Each row was made from one walk, in order. Every step used is in the known rows, and no mark comes twice. Write each row's walk.
Known rows
s, y, w: [ -7.9  16.8 -24.5  16.0 -30.7   6.6   8.3  34.9  11.8 -21.2  -9.1  20.2
 -21.4  13.4  18.2   4.5   9.6  13.2  -6.9]
q, w, y, s: [-19.1   1.8 -44.0   4.8 -21.7 -34.7   2.4 -11.5  -5.6   6.6 -21.6 -15.0
  13.0   8.1 -13.8 -18.9  45.5  21.3  -4.4]
h, s, y, w: [  6.3   4.9 -26.9   9.2 -40.1 -19.4   6.1  50.5  -4.9 -21.1  -0.8  19.9
   3.0   5.2   4.4  -9.7  16.9  13.9  -7.7]
s, q, w: [ 25.6 -19.2 -16.5  31.4  -4.4 -20.4  27.4  11.1  34.0   1.6 -11.1  -1.5
  -0.8   3.8 -12.7   3.0  28.8   4.4  29.6]
w, y, s: [-34.6  14.3 -36.1  -3.5 -11.0 -17.3   2.6  -8.0 -23.1  15.2  -7.9 -15.3
  11.7  21.1  -5.3 -12.9  37.7  11.9 -21.3]
h, w, q, s, x: [-45.8  20.0  18.5  -9.8  -6.7  47.8   0.3  37.8 -46.3  -9.7  42.9   9.1
  32.4  -1.3 -10.6 -10.9  40.6   6.3   9.6]
w, h, s: [ 14.4 -12.9   2.1 -16.3  11.8 -54.8 -10.9  24.8 -31.0  -5.4  14.8  -7.1
  26.3  -1.0   3.0 -18.1 -11.5 -26.7 -17.9]
q, w: [ 20.5 -15.7 -10.3  11.7 -17.9 -19.5  -0.6  -9.9  23.7  -8.0 -15.7   0.6
   0.6 -14.8  -9.9  -5.8   9.4  12.6  22.6]
y, w, q, s, h: [-53.6  43.4 -34.7  13.4 -26.2 -12.1  15.7  17.0   0.2 -35.4 -34.8  -4.6
 -22.5  12.4   7.7  20.7  30.3   0.2  -3.7]
q, s, h: [-29.2  31.1 -11.6   0.9   0.2 -13.3 -18.5  -5.5   5.8 -29.7 -16.2 -13.7
  12.5  14.3   1.2  19.5  13.0 -17.8  -0.5]
s, h, w, y: [-36.1  24.4 -46.7 -13.6  10.0   1.0  -9.8 -36.7   0.8  -9.0  -7.1  -3.1
  30.0 -16.2   0.1  12.2  30.8  -7.7 -33.5]
h, w, q: [-38.0   2.0 -19.2  -2.5   4.2  19.9  32.6  18.4 -15.7   7.3   7.8   7.2
  -5.1 -19.3 -17.0  -0.1  25.3  10.6  -1.6]
w, q, s, h: [-56.1  36.9 -18.2   0.7  -2.0  -9.8   1.3   9.0  -1.6 -20.5 -30.2 -12.3
   6.4   4.7  -6.5  13.0  27.2  -4.8   8.4]
y, w, h: [  0.5   5.8 -14.4   6.4  -5.0 -30.4   7.6  15.7  -9.8 -25.2  -3.3   4.3
 -37.1  22.2  37.8   6.5 -15.1 -26.1 -34.4]
h, w, y, s: [-40.7  11.0 -47.2  -7.2  -1.8  -6.8  10.2  -7.3 -32.1   9.5  11.9 -12.5
  11.1  14.7 -15.2  -8.9  46.1   6.3 -31.8]
q, w, h: [ 13.3 -16.0  -3.9   2.5   5.6 -45.0 -11.4   0.6   8.4 -13.6 -10.2  -4.2
  -1.9  -3.0  14.4  -5.7 -11.6 -23.6   0.9]
w, q: [-32.4   7.1  -7.2   1.7  -3.4   6.3  23.3  20.3  -9.7  13.4 -13.7   4.5
  -4.6 -11.9  -6.4  -4.0  15.8  16.6   9.5]
y, w: [  1.9   9.1 -23.0  16.1 -29.3  -2.5  17.8   7.6   1.6 -21.9  -9.3   8.2
 -39.8  10.1  17.7   7.4   5.2   7.6 -15.8]
w, y: [-14.0  16.3 -20.4  -7.1   6.6   9.5 -14.7 -14.7 -13.2   5.3 -12.5   4.9
  28.9  -9.1   5.9  -7.3  20.5  10.0 -13.5]

Write each row's walk
[-32.7   4.9 -45.8  16.6  14.9 -10.0  44.1  16.0 -14.6  18.9  15.2 -14.9
   8.3  35.1 -17.1   3.4  62.9  -2.5 -21.6] : h, w, y, s, q
[-40.6  11.3 -11.8 -17.5 -19.3   9.9  -5.2  -2.4 -46.6  15.3  46.0  -1.5
  37.4  13.2  -4.9 -17.5  51.2   5.5 -30.1] : h, w, y, s, x
[ 17.5 -11.8 -19.4  19.6   2.4 -55.8  36.1  49.8 -12.6 -10.5  13.5  -1.4
  -7.4  31.4  12.9   0.9  14.8 -27.9 -23.2] : y, w, h, s, q
[-40.6   8.7 -42.3  -1.5  -7.6 -33.8  18.3 -15.9   1.4  -7.2   5.9 -21.9
  -9.3  16.6 -16.8  16.2  27.3 -18.5 -29.7] : y, s, h, w
[-40.5  30.6   9.0   4.6 -34.7  32.7   6.3  44.5 -40.7 -19.8  21.2  13.8
   3.3  11.4   9.9  -8.2  38.3  14.3   7.0] : y, w, q, s, x
[-52.0  26.1 -12.5   2.4   9.1  38.6   0.1  64.8 -15.8 -12.0   9.8  13.7
  25.6   2.0 -16.2  -4.2  40.3  13.8  21.0] : h, w, q, s, y
[ -7.9  12.9 -15.7   8.5  -4.1 -22.0  -1.0  40.4   1.7 -23.3  -3.4  14.0
 -19.5  24.4  39.1   4.7  -9.5 -20.5 -25.2] : s, y, w, h
[-37.9  19.5 -28.0  15.5 -29.3  11.5  31.0  49.5   5.1  -6.9 -23.5  22.8
 -23.6   1.9  11.3  -1.5  27.2  29.2   4.1] : s, y, w, q
[-25.0   7.9 -37.2  17.5   7.6 -20.2  37.1  17.7  -8.8  23.5  -0.3 -16.6
   9.7  44.2  -8.1  -1.0  56.2   1.9 -11.5] : w, y, s, q
[-16.7  -5.7 -19.2  23.0   0.8 -26.6  47.8  29.3  -0.5  18.4   8.4 -20.9
 -15.8  49.7 -13.7   3.5  40.0  -7.6  -1.0] : y, s, q
[-19.7  23.1   3.6   4.3   5.3  21.7 -23.8  50.7  -3.0 -19.4   3.7   7.9
  30.3  18.9  -4.4  -3.3  18.1   3.4  24.2] : q, s, y
[ 28.3 -25.9  -7.3  -6.8  -2.7 -71.2 -12.5  18.9 -12.9 -13.5  -0.9  -4.5
  28.4 -12.7  -5.7 -23.1  -2.4 -18.5  -0.6] : q, w, h, s
[-40.5  23.9  27.9  -7.7 -13.6  36.8  -7.1  39.2 -42.9  -4.6  26.3   6.9
  32.4   4.8  -1.4 -14.3  33.9  11.3  18.5] : w, q, s, x
[ 13.5  -7.1 -17.4  -2.2 -15.0 -57.6   3.6  33.7 -30.9 -22.0   5.8   2.1
  -4.8   7.3  15.8 -11.3  -5.2 -21.5 -32.7] : y, w, h, s
[  5.1  -2.5  -1.6  -8.5  -9.0 -18.2 -14.3  47.6  -5.2   1.0   8.7  12.9
  46.8  -5.3 -14.7 -19.3  14.2   7.1   7.4] : h, s, y
[-35.7  18.7 -56.8   1.1 -26.0 -60.3  -3.0 -35.7  18.4  -4.1 -38.5 -24.0
  12.5   8.6  -7.8   2.5  43.4   4.7 -15.2] : q, w, y, s, h
[  5.9 -19.7 -29.5  32.1 -16.9 -43.7  39.4  17.9  21.9   7.7  -8.5 -18.6
 -14.3  29.9 -21.1  -2.9  44.2   4.7  22.5] : y, s, q, w
[-51.9  29.4 -47.7  -6.1 -13.4 -44.7  -0.2 -31.6  -0.8   4.0 -28.3 -24.4
  13.1  18.6  -0.2   7.8  37.1  -4.0 -31.8] : w, y, s, h
[-47.1  20.2 -13.8   2.3   9.8  33.1  15.0  38.7 -31.5 -17.3   9.8   0.6
   5.5  -2.1 -21.3  -0.4  36.8   6.1  13.6] : h, w, q, s
[-31.4  13.3 -27.4  15.7 -29.7   3.7  40.5  26.1  -8.9  -7.4 -23.2  13.0
 -42.3  -2.9   9.2  -0.1  22.7  25.0  -5.8] : y, w, q
[ 20.6 -16.6  -7.7  14.6   5.9 -32.0  31.5  37.3  -5.9   9.4  15.4  -4.4
  22.4  13.2 -17.0  -6.7  26.2  -7.3   5.4] : h, s, q
